Every row comes from one small tree of marks. The marks that hang from a mark follow it in brackets, in alphabetical order. Every link used is in the known rows. Which tree was each row made from?
Known rows
V[Q[F[X]]]: [ 1.54  1.82  6.95 -3.55  0.91  1.22  1.77 -3.05 -1.19 -1.17  3.27 -0.96
 -2.40 -2.81 -3.19  7.74  0.38  0.94 -3.76 -0.36  3.29  2.20 -2.53 -1.09
  0.32]
Q[F S]: [ 1.18  1.37  3.90 -2.16  0.65  1.89  0.49 -0.89 -1.02 -0.81  3.38 -0.29
 -2.56 -1.31 -2.47  2.40  3.04 -1.53 -1.70 -3.78  2.13  3.02 -3.48  1.54
 -2.08]
Q[H J V]: [-0.33 -0.53  0.85 -0.69 -2.01  1.44 -2.25  1.06 -1.57 -1.98  5.24  0.36
 -0.91 -0.45 -3.05 -0.08  5.16 -1.90 -4.57 -3.53  1.22  3.40 -4.82  0.70
 -2.07]
B[Q[H J V Y]]: [ 0.23 -0.47 -0.51  0.44 -3.74  0.95 -4.50  2.18 -3.00 -2.57  5.90 -1.18
 -1.26 -0.28 -2.46  1.82  6.38 -1.47 -5.28 -3.43  0.26  4.33 -5.51  0.05
 -1.06]
Y[Q[F V]]: [-0.24  1.21  4.72 -2.77 -0.96  1.38  0.60  0.65 -0.83 -1.01  4.72 -0.67
 -3.83 -2.02 -1.27  3.78  4.14 -2.09 -2.76 -0.56  2.50  0.53 -5.66 -0.02
  1.59]
B[Q[F H V]]: [ 2.21 -0.42  2.71 -2.89 -1.99  0.85 -0.86  1.17 -1.13 -1.86  4.42 -1.83
 -1.52 -1.12 -1.31  4.21  4.84 -1.78 -4.65 -0.84  0.94  2.31 -8.03 -0.40
  0.34]
Y[Q[S]]: [-1.98  1.80  2.27  0.18  2.12  0.59 -1.11  1.48  0.17  0.82  2.91  0.02
 -2.51  0.54 -2.20  2.32  3.52 -0.44 -1.95 -5.18  2.30  1.78 -3.77  1.71
 -0.11]
V[Q[H Y]]: [-0.61  0.42  2.45  1.84 -0.25 -0.06 -3.46  1.27 -0.61 -0.66  4.00 -0.43
 -0.14  0.65 -2.92  1.57  3.20 -0.25 -3.49 -2.19  0.54  2.75 -3.70  0.91
  0.49]
Y[Q[F S V]]: [-0.91  1.40  4.18 -1.39 -0.65  2.10 -0.45  2.22 -1.96 -0.41  5.07 -1.17
 -3.53 -1.34 -1.64  3.68  4.14 -2.34 -2.09 -2.70  2.86  1.43 -6.13  1.27
  0.51]
B[Q]: [ 1.59  0.92  1.00 -2.50  1.45 -0.82 -0.06 -0.99  1.10 -1.23  1.28 -0.14
 -1.81 -0.13 -2.42  4.16  3.79  0.98 -3.77 -2.92  0.87  1.72 -4.54  0.04
 -0.26]
F[X]: [ 1.45  1.11  3.20 -3.58  0.85 -0.07  1.49 -2.71 -0.68 -1.06  2.88 -0.21
 -2.51 -2.80 -4.71  4.08  0.92  0.45 -2.92 -2.80  2.04  2.27 -3.08 -0.39
  0.20]
Y[Q[J]]: [-1.80  1.76  2.84 -0.39  1.13  0.90 -0.99 -0.82  0.79 -0.60  3.48  1.24
 -3.24  0.11 -1.67  2.07  4.79  0.43 -3.83 -4.25  2.43  2.41 -1.76  0.20
 -2.22]
J[Q[H S]]: [-0.84 -0.27  2.87  1.13  0.42  0.86 -3.51  1.69 -0.58  1.18  3.75  0.52
 -1.81  1.84 -1.44 -0.77  5.27 -1.72 -2.63 -6.72  1.44  3.87 -3.72  0.51
  0.29]
J[Q[F H]]: [ 1.11 -0.19  6.08 -1.72 -0.63  1.51 -1.41 -1.01  0.48  0.19  4.24  0.94
 -3.07 -0.14 -0.25  0.50  4.99 -1.83 -3.33 -3.31  1.47  3.42 -3.53 -1.34
  0.98]
V[Q[F[X] S Y]]: [ 0.62  2.07  5.97 -0.66 -0.51  2.47 -0.89 -0.85 -4.17 -1.05  5.19 -2.26
 -2.36 -2.45 -3.79  6.70  0.79 -0.35 -2.54 -2.50  2.88  3.99 -2.14  0.46
 -0.07]
X[F]: [ 1.17  1.82  2.04 -2.34  1.07 -2.17  1.68 -2.77  0.66 -1.05  3.43 -0.12
 -2.00 -1.63 -3.29  3.63  1.61  0.70 -2.05 -1.19  3.01  1.57 -4.73 -0.22
  1.27]
Y[Q[F]]: [ 0.14  1.89  5.45 -2.47  0.97  0.90  0.96 -1.18  1.21 -0.33  3.40  0.26
 -3.90 -1.45 -0.96  3.62  3.46 -0.43 -2.73 -1.72  2.42  1.35 -3.77 -0.08
  0.32]
S[Q[H J V]]: [-0.74  0.01  2.10 -0.87 -3.58  1.01 -3.15  1.75 -1.62 -2.02  5.17  0.96
 -1.34  1.94 -0.91  0.51  5.52 -0.32 -6.12 -3.22  1.02  3.19 -6.51 -0.25
 -1.59]
B[Q[Y]]: [ 1.50  0.85  0.34 -1.08 -0.08 -0.74 -1.69 -0.46 -0.96 -1.74  2.92 -0.64
 -2.07 -0.60 -2.70  3.32  4.28  0.23 -3.10 -2.89  0.16  2.47 -3.53  0.06
  0.66]
Q[H J S V]: [-1.01 -0.35  0.19  0.98 -1.76  2.20 -3.23  2.71 -2.87 -1.41  5.65 -0.45
 -0.57  0.26 -3.25 -0.19  5.32 -2.37 -3.94 -5.22  1.73  4.39 -4.91  2.06
 -3.19]
V[Q[F]]: [ 1.11  1.50  5.69 -2.17  1.56  0.85  0.75 -1.66  0.35 -0.97  2.75 -0.08
 -1.62 -0.76 -2.02  5.06  2.58  0.28 -3.17 -0.46  2.20  1.45 -2.64  0.24
 -0.52]
J[Q[H S Y]]: [-1.00 -0.27  2.35  2.57 -1.29  1.28 -5.13  2.21 -2.16  0.65  5.22  0.22
 -2.35  1.55 -1.69 -1.65  5.42 -2.10 -2.05 -7.00  0.65  4.66 -2.99  0.69
  1.17]
Q[S V]: [ 0.03  0.31  0.31 -0.98 -0.53  0.98 -0.89  1.76 -2.28 -1.24  3.74 -0.48
 -1.59 -0.52 -4.05  1.42  3.75 -2.33 -1.85 -3.89  1.76  1.78 -5.21  2.12
 -0.29]
Y[Q]: [-1.13  1.43  2.69 -1.02  1.96 -0.41 -0.16 -0.01  1.61  0.03  2.43  0.64
 -3.04 -0.32 -1.96  2.46  3.72  0.23 -2.63 -3.13  1.75  0.90 -3.58  0.49
  0.89]

Write each row's tree
[-0.79 -0.16  1.60  1.40 -2.68  1.65 -4.03  2.58 -3.82 -0.70  5.54 -0.27
 -3.55  0.49 -2.51 -0.30  5.88 -3.36 -1.37 -5.42  1.32  3.05 -3.80  0.65
  2.82]  J[Q[S V Y]]
[ 2.21  2.01  7.28 -5.15 -1.41  1.16  1.71 -3.00 -1.30 -1.66  3.54 -0.15
 -3.93 -2.03 -1.35  5.97  1.53  1.37 -4.27 -1.18  2.41  2.63 -4.59 -1.78
  0.53]  S[Q[F[X]]]
[-1.95  0.63  1.84  3.93 -1.05  2.10 -5.38  2.32 -2.70 -0.67  5.47 -0.54
  0.20  1.86 -2.90  1.32  4.41 -0.51 -4.11 -5.42  1.60  5.28 -1.79  2.17
 -3.35]  V[Q[H J S Y]]
[ 0.74  1.31  4.36 -1.85 -5.65  2.54 -2.17 -0.17 -3.81 -3.44  6.71  0.24
 -3.80 -0.40 -0.45  2.27  5.67 -1.15 -4.80 -1.28  1.53  3.74 -4.17 -0.80
 -1.01]  S[Q[F J V Y]]
[-1.20 -0.95  1.42  2.18 -3.42  1.71 -5.41  4.02 -3.88 -0.17  6.25 -0.41
 -2.29  1.10 -2.15 -1.73  6.16 -3.82 -2.14 -5.80  0.74  3.85 -5.07  0.54
  2.59]  J[Q[H S V Y]]
[ 1.73  0.42  3.83 -1.12 -2.25  0.92 -1.58 -0.72 -1.31 -1.22  5.36 -0.63
 -2.10 -1.97 -2.11  0.50  3.51 -1.92 -2.72 -2.25  0.35  3.97 -4.16  0.22
 -0.20]  Q[F H Y]
[-0.79  1.32  2.54  1.47 -0.40  1.22 -2.89 -0.82 -1.47 -1.82  4.00  0.60
 -1.42  0.40 -3.03  2.68  4.06  0.61 -4.22 -2.82  1.54  3.49  0.30  0.74
 -1.96]  V[Q[J Y]]
[ 1.06  0.40  3.83 -0.32 -2.82  2.34 -2.32 -1.28 -2.02 -2.14  6.35  0.01
 -2.14 -1.73 -1.86  0.24  4.76 -1.62 -3.89 -3.31  0.87  5.74 -2.05  0.13
 -3.22]  Q[F H J Y]
[-0.14  0.56  5.93 -2.87 -1.85  1.45  0.23  0.78 -2.07 -0.73  6.35 -1.86
 -3.18 -3.35 -2.24  5.04  2.26 -1.75 -4.18 -1.09  2.75  2.22 -7.30 -1.33
  2.24]  Y[Q[F[X] H V]]
[ 3.14  1.43  5.05 -5.19  0.24  0.69  1.98 -3.20 -1.02 -1.70  3.12 -1.88
 -3.27 -3.51 -2.68  8.00  1.70  1.07 -3.99 -1.39  2.27  2.69 -4.40 -1.75
 -0.15]  B[Q[F[X]]]
[ 1.51  1.18  4.52 -2.68 -4.79  1.24 -1.39  0.41 -3.21 -2.92  5.49 -0.27
 -3.67 -0.71 -0.58  2.28  4.37 -1.33 -3.56 -0.33  0.94  2.05 -6.23 -0.48
  2.09]  S[Q[F V Y]]
[ 1.41  0.66  5.65 -3.05 -1.48  2.61  0.38 -3.08 -1.81 -1.74  5.69 -0.54
 -2.41 -3.19 -2.84  3.76  2.57 -0.55 -5.13 -3.00  2.59  5.29 -2.70 -1.16
 -3.22]  Q[F[X] H J]
[ 1.72  1.50  5.75 -4.10 -0.69  2.66  1.64 -4.45 -2.05 -2.28  4.69 -0.02
 -3.61 -3.94 -3.18  4.95  2.27  0.08 -4.29 -2.57  3.06  4.47 -0.84 -1.14
 -3.16]  Q[F[X] J]
[-0.33  0.25  0.57  1.65 -1.06  0.62 -3.64  2.06 -1.90 -0.38  4.72 -0.76
 -0.78  0.12 -3.41 -0.79  3.60 -1.93 -1.93 -5.53  0.39  4.38 -4.18  2.35
 -0.69]  Q[H S Y]
[ 1.53  0.14  6.85 -1.68 -2.70  1.67 -1.96 -2.05 -2.85 -0.38  6.50 -0.78
 -4.26 -2.68 -1.69  2.03  3.25 -1.86 -3.36 -3.17  1.61  5.08 -2.55 -2.53
  2.54]  J[Q[F[X] H Y]]
[ 1.28  0.85  5.50 -1.32 -1.91  1.75 -1.47 -1.97 -1.49 -0.86  4.89  0.47
 -4.79 -1.29 -0.68  0.90  5.05 -1.83 -2.08 -3.09  1.11  3.37 -1.10 -1.22
  2.05]  J[Q[F Y]]
[ 0.44 -0.61  0.24  0.07 -3.22 -0.01 -3.08  2.09 -2.41 -1.76  5.69 -0.65
 -1.25 -1.19 -3.57 -0.49  4.20 -2.84 -2.83 -2.39  0.09  2.78 -6.16  1.00
  1.68]  Q[H V Y]
[ 0.46  0.40 -0.97  0.09 -2.10  0.71 -3.12  3.03 -3.71 -1.81  4.56 -1.95
 -1.95 -0.25 -3.28  3.39  4.91 -1.56 -2.22 -4.11  0.71  2.66 -6.17  1.45
  0.70]  B[Q[S V Y]]
[-0.06 -0.19  2.83 -0.63 -2.93  3.49 -2.20  1.60 -3.38 -1.91  6.60 -0.67
 -1.48 -0.68 -2.37  1.11  5.21 -3.13 -3.78 -4.22  2.11  5.00 -5.22  1.41
 -3.67]  Q[F H J S V]
[ 1.20  0.24  4.54 -1.50 -5.25  1.06 -2.69  1.78 -3.03 -2.32  6.56 -0.61
 -2.53 -0.19 -0.33  1.20  4.68 -1.76 -4.24 -0.77  0.41  3.01 -7.80 -0.40
  1.99]  S[Q[F H V Y]]
[ 1.23  0.33  4.78 -2.93 -3.62  1.02 -1.05  1.48 -1.36 -1.80  5.04 -0.24
 -1.94  0.20 -0.04  2.04  4.48 -1.24 -4.81 -0.92  1.04  2.08 -8.25 -0.67
  1.05]  S[Q[F H V]]
[-0.13  0.41 -0.15  0.41 -2.37  1.27 -2.56  2.34 -3.65 -1.75  5.03 -1.06
 -2.03 -0.99 -4.21  0.53  4.09 -2.79 -1.13 -3.89  1.12  2.88 -4.85  2.25
  0.89]  Q[S V Y]
[ 0.77  0.99  4.45 -2.85 -2.55  3.99  0.33 -1.06 -5.02 -2.42  6.33 -1.49
 -3.05 -3.59 -3.90  4.97  2.93 -1.99 -3.65 -3.68  3.50  4.59 -3.37  0.18
 -2.86]  Q[F[X] J S V]
[ 0.57  1.19  5.03 -0.41 -4.26  2.14 -3.14 -0.52 -2.05 -2.38  6.16  0.66
 -2.56  0.54  0.54  0.67  5.30 -0.12 -5.59 -2.81  0.87  5.47 -3.79 -0.61
 -2.55]  S[Q[F H J Y]]
[ 0.16  1.96  4.56  0.74 -0.41  2.16 -1.87  0.36 -2.53 -0.87  4.40 -0.99
 -1.85 -0.39 -2.54  4.07  2.78 -0.90 -1.98 -2.60  1.84  3.33 -2.41  1.72
 -0.92]  V[Q[F S Y]]
[-0.17  1.67  2.51 -0.59 -2.73  0.85 -2.68 -0.76 -1.49 -2.29  4.52  1.50
 -2.91  0.93 -1.13  0.65  5.16  1.16 -4.70 -3.62  0.83  3.96 -2.12 -0.10
 -1.81]  S[Q[J Y]]
[ 0.66  1.26  0.04  0.31 -0.15  0.26 -2.88  1.04 -1.83 -1.06  3.28 -1.34
 -1.90  0.25 -2.94  2.92  4.31 -0.16 -2.20 -5.24  0.50  3.58 -3.90  1.44
 -0.49]  B[Q[S Y]]
[ 0.86 -0.44  3.43 -1.86 -2.77  2.48 -1.16 -0.05 -2.23 -2.43  6.10  0.08
 -1.96 -1.83 -1.92  1.10  5.15 -2.53 -4.59 -2.25  1.81  4.00 -4.98 -0.02
 -2.86]  Q[F H J V]
[ 0.18  0.63  3.59 -0.48 -0.94  3.00 -1.74 -0.15 -1.50 -0.96  5.37 -0.15
 -1.59 -0.30 -1.74  0.97  4.57 -1.72 -3.70 -5.01  2.10  5.58 -3.25  1.45
 -5.32]  Q[F H J S]
[ 0.08  0.94  5.25  1.24 -1.91  2.45 -3.16 -0.60 -2.03 -1.77  6.01 -0.28
 -1.11 -0.21 -1.59  2.69  4.42 -0.74 -4.81 -1.84  1.60  4.89 -1.39  0.21
 -2.79]  V[Q[F H J Y]]
[-3.23  0.29  1.39  2.00 -1.29  2.28 -3.71  4.05 -2.16 -0.40  5.98 -0.32
 -1.53  1.10 -1.96  0.79  5.75 -2.03 -4.24 -5.52  2.37  3.54 -5.92  1.69
 -1.91]  Y[Q[H J S V]]
[-2.04  0.89  2.06 -0.59 -0.80  1.36 -1.19  0.84 -0.85 -1.37  4.69  0.63
 -3.06 -0.24 -2.06  2.35  5.39 -1.01 -4.13 -3.24  2.38  1.77 -3.56  0.32
 -0.46]  Y[Q[J V]]
[-0.80 -0.16  1.89 -0.07 -0.99  1.51 -2.38  2.03 -2.28 -0.07  4.00  0.29
 -2.93  0.79 -2.27  0.57  5.46 -2.64 -1.98 -5.39  2.02  2.08 -3.97  0.50
  2.02]  J[Q[S V]]
[ 0.17 -0.67  0.13 -0.84 -1.86  0.85 -2.88  1.66 -1.39 -2.12  4.46 -0.70
 -0.77  0.36 -2.18  2.61  6.20 -0.83 -5.82 -3.39  0.86  3.27 -6.11 -0.11
 -2.12]  B[Q[H J V]]
[-1.07 -0.44 -0.32  2.38 -3.64  2.42 -4.89  3.16 -4.49 -1.88  7.06 -0.67
 -1.15 -0.03 -3.57 -1.08  5.49 -3.14 -3.32 -5.64  0.98  5.18 -4.69  2.12
 -2.40]  Q[H J S V Y]
[-1.68  1.59  2.11  2.82 -0.16  2.20 -3.81  0.93 -2.74 -1.18  4.47  0.02
 -0.97  1.29 -3.29  2.48  4.06  0.01 -3.32 -5.00  2.01  4.34 -0.06  2.05
 -3.50]  V[Q[J S Y]]
[ 2.38  0.57  2.40 -2.60 -3.23  1.04 -1.19  0.30 -2.92 -2.84  5.01 -1.88
 -3.23 -2.39 -2.10  4.61  4.91 -1.90 -3.16 -0.43  0.76  2.35 -5.78 -0.43
  1.45]  B[Q[F V Y]]
[ 0.02 -0.03  2.29 -1.53 -2.92 -0.49 -2.22  2.47 -0.91 -1.42  4.04  0.41
 -1.14  1.62 -1.27  0.98  4.37 -0.73 -4.81 -2.15  0.61  1.52 -8.49 -0.02
  1.46]  S[Q[H V]]
[-0.33 -0.43  0.31  0.14 -1.07  0.77 -2.41  3.20 -2.16 -0.62  4.69 -0.84
 -0.41  0.16 -3.59  0.21  4.11 -2.85 -2.57 -4.36  1.19  2.65 -7.26  2.31
 -0.31]  Q[H S V]
[ 1.61  2.00  5.28 -2.48 -3.07  0.74 -0.96 -1.34 -1.51 -1.98  4.34  0.28
 -3.72 -0.37 -0.30  2.25  3.84  0.22 -3.59 -1.47  0.84  2.88 -4.21 -0.53
  0.59]  S[Q[F Y]]
[ 0.84  0.67  5.62 -1.05  0.65  0.80 -0.80 -0.30  0.40 -0.51  3.49 -0.20
 -0.59 -0.07 -1.62  3.61  2.63 -0.31 -4.00 -0.85  1.68  2.37 -4.29  0.16
 -0.91]  V[Q[F H]]
[-0.68  0.74  2.41  0.86 -3.48  0.70 -4.35  0.52 -1.46 -1.75  5.35  1.10
 -1.66  1.84 -0.67 -0.45  5.40  0.58 -5.53 -4.20  0.27  4.83 -3.39 -0.20
 -1.90]  S[Q[H J Y]]
[ 0.87 -0.88  4.60 -0.41 -4.38  2.02 -3.40  0.94 -3.04 -1.10  6.61 -0.52
 -3.55 -1.07 -0.95 -0.11  5.87 -3.99 -2.79 -2.30  0.77  3.59 -4.93 -1.25
  3.17]  J[Q[F H V Y]]
[ 0.38  0.29  4.25 -0.15 -3.51  2.86 -2.89  1.49 -4.52 -0.91  6.22 -0.78
 -4.29 -0.98 -1.49  0.87  5.81 -4.00 -1.43 -4.01  1.82  3.59 -3.46  0.02
  2.48]  J[Q[F S V Y]]
